Known rows, with every step that occurs:
vufis temok sepum: [-0.992 2.957 0.761 1.732 -1.052 -0.008 -1.065 1.100 -0.789 1.781 -5.498 -3.908 -0.798 -0.191 2.487 -4.647 2.926 0.065 -0.192 -1.554 0.196 -0.175 1.827 0.315]
sepum purofib vufis femop: [-3.963 3.607 -0.350 -3.476 -1.086 2.759 1.690 -0.103 -3.097 0.458 -2.019 -2.252 0.894 -0.809 3.305 3.772 2.281 -2.574 -4.110 1.540 -2.565 0.150 -0.281 0.759]
dipe vufis purofib tatuf: [-1.715 4.487 3.208 -1.402 2.845 -5.227 2.277 1.857 -2.131 0.955 4.910 1.400 -1.151 -2.230 0.611 2.052 -2.820 -0.852 1.184 0.896 0.569 1.953 -0.902 -8.033]
temok sepum dipe tatuf purofib vufis: [2.134 5.296 -0.811 2.363 1.425 0.240 -0.171 1.905 -2.868 -0.261 -4.663 -3.179 -2.863 -2.163 3.596 -4.258 -1.900 1.603 -3.744 2.687 -3.357 -1.909 3.026 3.262]
temok sepum femop: [-2.754 0.750 -0.674 -0.303 -1.889 3.353 -1.565 -1.087 1.965 5.616 -2.520 -3.828 -3.716 1.467 2.835 -6.274 0.944 -0.108 -1.800 2.510 -0.314 -1.009 3.561 1.659]
vufis femop: [-2.732 1.568 -1.539 -0.878 -0.902 1.303 2.077 -0.095 -0.296 0.971 -1.162 -0.086 0.555 0.261 3.507 0.209 0.607 2.502 -2.148 -1.736 -1.278 1.561 1.484 -0.395]
sepum dipe: [-0.360 -0.122 -1.082 0.859 -1.374 2.542 1.158 0.276 -0.654 -0.503 0.037 -0.747 0.746 -1.245 1.494 1.664 -1.092 -0.350 0.820 0.368 -3.462 0.127 4.126 0.820]
vufis purofib: [-1.529 0.026 2.770 -0.229 2.273 0.092 2.574 -0.715 -1.828 2.714 0.775 -0.940 -1.218 -0.938 -0.558 2.383 -1.379 1.619 2.064 -2.356 0.084 2.442 1.326 -1.508]
dipe tatuf: [0.838 1.265 -1.315 0.372 1.120 -0.552 -0.092 0.498 2.844 -1.976 -0.115 2.647 -2.387 -0.093 0.303 -2.056 -1.398 -0.281 -2.110 1.807 1.270 -1.417 -1.388 -1.433]
dipe tatuf temok sepum femop: [-3.043 2.053 -1.012 -1.702 1.293 1.020 -1.613 -0.699 2.133 3.245 -2.400 -2.634 -2.541 1.625 4.225 -7.407 0.891 1.156 -1.305 2.489 3.169 -3.933 2.050 -0.250]
purofib sepum dipe: [1.118 0.999 -2.129 2.480 -1.376 4.668 0.482 1.045 -1.913 -0.424 -1.044 -2.711 1.154 -0.450 1.820 0.243 1.147 -1.298 -0.319 -0.857 -6.199 -1.558 4.077 1.402]
tatuf purofib: [2.565 0.867 0.963 0.218 2.017 -2.084 2.640 0.992 -1.504 2.040 0.494 -0.735 -0.629 -0.917 -0.241 -0.392 -1.979 2.758 1.203 -0.292 0.215 1.970 -1.401 2.178]
dipe tatuf femop: [0.855 1.876 -1.465 -2.724 0.275 -2.411 0.844 -1.493 0.629 -0.902 0.733 4.579 -1.816 0.512 2.899 -1.832 0.097 1.229 -1.072 0.789 4.381 -1.577 -2.784 -0.629]
tatuf temok sepum: [-0.975 0.647 2.532 -0.420 0.796 -0.422 -2.282 -0.293 -2.444 1.472 -2.913 -3.980 1.872 1.299 2.657 -2.748 1.568 2.033 1.118 -1.146 2.012 -1.849 1.327 1.637]
vufis temok sepum dipe tatuf purofib: [2.036 4.948 -0.659 3.048 0.769 0.010 2.707 2.361 0.049 1.829 -5.546 -2.226 -2.987 -2.675 3.881 -5.060 -1.404 2.030 -0.513 0.068 -1.883 0.638 3.558 2.135]
sepum femop: [-2.828 -0.339 -1.840 -1.628 -0.738 2.407 0.597 -1.069 1.502 3.367 0.564 -1.592 -1.838 -0.081 1.454 -3.046 0.530 -1.212 -0.137 2.075 0.229 -1.137 1.873 -0.552]
temok vufis purofib: [-3.703 1.375 2.242 1.224 0.529 1.182 -0.883 -0.245 -3.686 3.242 -1.893 -4.377 -2.401 -0.875 0.508 -0.804 -0.604 0.534 1.529 -4.658 1.415 2.472 1.042 -1.687]
vufis temok: [-1.173 2.246 -0.729 0.205 -0.042 -1.558 1.330 1.021 -1.602 -0.035 -2.273 -1.527 0.918 -0.970 1.055 -1.184 2.387 -1.140 1.070 -1.918 0.606 0.176 0.531 -1.916]
sepum temok vufis purofib tatuf dipe: [-3.833 1.895 2.011 2.506 3.371 3.146 -1.904 4.031 -6.190 2.756 1.067 -3.038 -0.921 1.874 1.188 -1.692 -2.272 -3.172 5.100 -3.888 8.892 0.525 -3.059 -3.295]
purofib sepum dipe tatuf: [1.962 2.248 -3.596 2.887 -0.564 4.187 0.249 1.736 1.242 -2.113 -1.055 0.258 -1.457 -0.954 2.033 -1.924 0.095 -1.528 -2.259 0.665 -4.920 -2.819 2.514 -0.338]
sepum temok vufis: [-5.475 0.486 -0.217 1.073 -1.373 2.318 -2.299 0.460 -1.238 -0.110 -3.168 -5.803 0.444 1.100 -0.390 -5.206 2.129 -4.744 0.876 -2.879 1.913 0.005 -1.156 -0.787]
dipe vufis purofib: [-2.838 3.332 3.092 -1.611 1.384 -2.794 2.442 -1.440 -0.909 1.832 1.640 -0.048 -0.994 -2.640 -1.168 2.349 -0.807 1.789 1.682 -1.343 -2.610 4.280 1.003 -7.124]

Rows:
[-5.633 5.600 -2.299 -0.477 -1.411 1.356 -1.323 0.591 -3.515 3.232 -6.412 -8.258 -2.258 -0.091 4.292 -7.923 5.290 -2.649 -2.282 0.917 -0.860 -3.553 5.020 0.068] => purofib vufis temok sepum femop
[-3.602 4.166 1.085 -2.176 -1.726 3.984 -0.629 -0.383 -2.992 2.197 -5.113 -4.326 -1.206 0.210 4.376 -0.301 2.794 -1.222 -5.531 1.934 -2.771 -0.392 1.516 2.912] => temok sepum purofib vufis femop
[-5.923 5.354 3.780 -3.318 2.840 -3.647 1.352 0.355 -2.993 5.833 2.226 -4.571 -1.228 -0.791 4.721 -3.350 -1.090 0.385 1.901 1.728 2.731 -0.581 2.161 -6.312] => dipe vufis purofib tatuf temok sepum femop
[-2.480 5.146 2.124 -0.615 0.297 -3.455 -1.061 2.632 -3.159 -0.623 0.912 -2.289 2.928 -1.835 5.502 -1.513 -0.646 -0.095 1.360 2.127 -0.466 -2.487 2.860 -4.142] => purofib tatuf temok sepum dipe vufis
[-2.879 5.506 -0.294 1.048 -0.961 -0.786 -2.459 1.582 -5.222 -0.210 -6.986 -6.756 -0.285 -0.394 3.211 -5.412 4.903 -1.647 -2.120 -1.045 -1.276 -2.457 2.494 -0.020] => purofib vufis temok sepum
[0.275 0.567 3.619 -0.924 -1.392 3.246 -1.320 -0.620 1.376 3.203 -2.903 -1.676 -2.373 0.488 0.459 0.217 -0.129 -1.974 -1.729 3.447 -0.666 0.327 0.014 4.040] => temok sepum purofib
[-1.026 5.985 -1.946 -0.122 1.477 -1.227 -0.241 3.109 -2.501 0.170 3.402 4.088 0.715 0.042 5.308 0.680 -1.451 3.492 0.183 0.349 3.075 1.543 -2.464 -6.862] => purofib tatuf dipe vufis femop
[-8.020 1.960 -1.719 0.150 -2.754 3.578 -0.633 -0.075 -1.078 0.875 -4.286 -6.061 1.086 1.537 3.243 -5.074 2.864 -1.968 -0.992 -4.351 0.532 2.158 -0.096 -1.182] => sepum temok vufis femop
[3.416 1.930 -0.100 0.535 2.778 -2.485 2.246 1.172 1.835 0.208 0.266 2.223 -2.862 -1.518 -0.214 -2.094 -3.164 2.681 -1.117 1.297 1.351 0.797 -2.510 0.440] => dipe tatuf purofib
[-0.368 1.392 -0.121 -1.461 3.396 -2.592 0.028 0.270 0.434 -1.902 0.119 1.228 1.126 0.088 1.708 -0.917 0.007 1.088 0.456 0.183 3.699 -2.811 -1.372 -1.925] => dipe tatuf temok
[-1.886 4.336 -1.559 0.769 -1.184 3.308 0.159 -0.474 -4.944 1.381 -1.790 -2.436 -3.072 -0.860 5.226 -2.955 0.539 0.890 -0.115 -4.782 -0.630 -0.236 2.077 -0.947] => temok vufis purofib sepum dipe tatuf femop
[-2.058 6.941 -2.855 2.309 -0.599 0.856 -1.480 2.374 -2.629 -2.005 -7.507 -3.591 -1.712 -1.790 4.807 -5.433 2.850 -1.902 -3.666 1.032 -3.100 -3.411 5.316 -0.823] => purofib vufis temok sepum dipe tatuf
[-0.885 5.955 -1.362 0.207 1.203 -2.176 -0.527 0.745 -2.448 0.291 -1.177 1.495 1.610 -1.590 1.389 -0.483 2.343 2.490 3.901 -1.895 1.044 1.732 -1.081 -6.843] => tatuf dipe vufis temok
[4.891 2.652 -1.772 2.636 2.529 -0.200 1.965 2.164 0.631 0.214 -0.221 0.170 -2.772 -0.864 0.439 -3.815 -0.985 1.763 -1.879 -0.213 -1.177 -0.655 -3.196 1.411] => dipe tatuf purofib sepum
[-0.097 3.491 -1.833 3.116 0.938 1.957 -0.398 2.381 -0.565 0.169 -3.534 -5.732 -2.147 0.166 -0.106 -9.013 0.955 -3.045 -1.108 -2.712 0.650 -0.096 -4.166 0.335] => dipe tatuf purofib sepum temok vufis
[-2.125 3.993 0.481 0.825 -3.090 0.302 -0.860 -0.881 0.594 0.723 -2.651 -1.974 -0.402 -2.252 2.451 -2.416 -0.133 1.489 -1.096 2.138 -6.061 1.450 4.809 -2.403] => temok sepum dipe vufis
[-3.828 3.620 -2.064 1.805 -1.098 3.948 1.380 1.774 -3.471 2.763 -4.246 -9.087 0.657 0.755 3.032 -7.397 2.881 -0.430 -0.789 -6.511 -1.682 2.789 -1.569 1.593] => tatuf purofib sepum temok vufis femop
[-1.974 8.001 3.371 -5.043 -1.769 -5.557 0.960 0.788 -2.909 1.999 -0.331 0.446 -0.712 -1.580 5.479 -1.241 2.360 -3.439 0.028 3.700 4.046 -0.658 -3.307 -3.452] => dipe vufis temok sepum purofib tatuf femop
[-0.896 6.931 -0.184 1.855 0.237 -0.712 -3.291 0.878 -2.332 2.136 -4.541 -0.662 -0.168 -0.669 2.478 -3.931 2.608 3.326 2.052 -1.362 0.553 1.566 0.806 -5.157] => tatuf dipe vufis temok sepum
[-2.903 5.784 -0.806 -1.342 -0.666 -4.969 1.605 -0.023 -0.413 -0.798 -1.607 -0.704 1.255 -3.274 0.667 -1.525 3.270 -0.506 1.212 -0.989 -2.337 1.344 -0.059 -6.972] => dipe vufis temok
[-4.359 2.978 0.815 0.471 2.301 1.480 0.190 0.309 -3.816 1.069 -1.610 -3.739 -0.631 -2.031 3.635 -0.162 -1.675 1.315 2.743 -4.397 1.857 -0.143 3.505 -2.780] => sepum dipe tatuf temok vufis purofib
[1.771 4.491 -0.531 0.793 2.400 -2.714 -1.916 3.585 -2.433 -0.724 4.554 4.332 0.393 -0.346 1.945 0.897 -2.221 0.903 2.031 2.286 3.788 -0.334 -3.542 -6.731] => purofib tatuf dipe vufis
[-1.124 6.257 1.197 -1.124 0.212 1.847 -1.322 2.205 -1.056 3.696 0.425 2.572 -1.342 0.510 5.616 0.718 -1.729 1.381 -1.587 3.860 2.407 1.640 -2.680 -2.861] => temok sepum purofib tatuf dipe vufis femop
[-3.548 1.219 -1.637 2.612 -1.858 4.806 -3.274 1.162 -2.413 -0.376 -3.773 -8.108 0.483 1.863 0.126 -7.306 4.300 -5.201 -0.094 -4.250 -0.734 -0.975 -1.193 -0.434] => purofib sepum temok vufis
[-2.191 6.372 -2.620 1.092 -2.249 -0.147 1.700 1.305 -1.998 -1.499 -2.484 -3.498 2.035 -3.860 2.540 -1.475 4.239 -1.481 0.970 -1.848 -8.450 0.363 3.942 -5.682] => purofib sepum dipe vufis temok
[-5.741 6.520 -1.258 -1.448 -2.106 -1.258 0.050 -1.098 1.352 4.329 -4.259 -5.033 -2.657 -1.757 3.523 -7.608 3.829 -0.550 -0.659 1.992 -2.772 0.574 3.836 -5.084] => dipe vufis temok sepum femop
[-2.179 3.324 -0.869 -0.703 -1.773 -0.988 1.066 -0.591 0.301 -1.201 0.854 0.624 1.457 -2.923 1.102 1.197 -0.397 0.212 0.510 1.650 -5.553 1.788 3.190 -4.540] => sepum dipe vufis
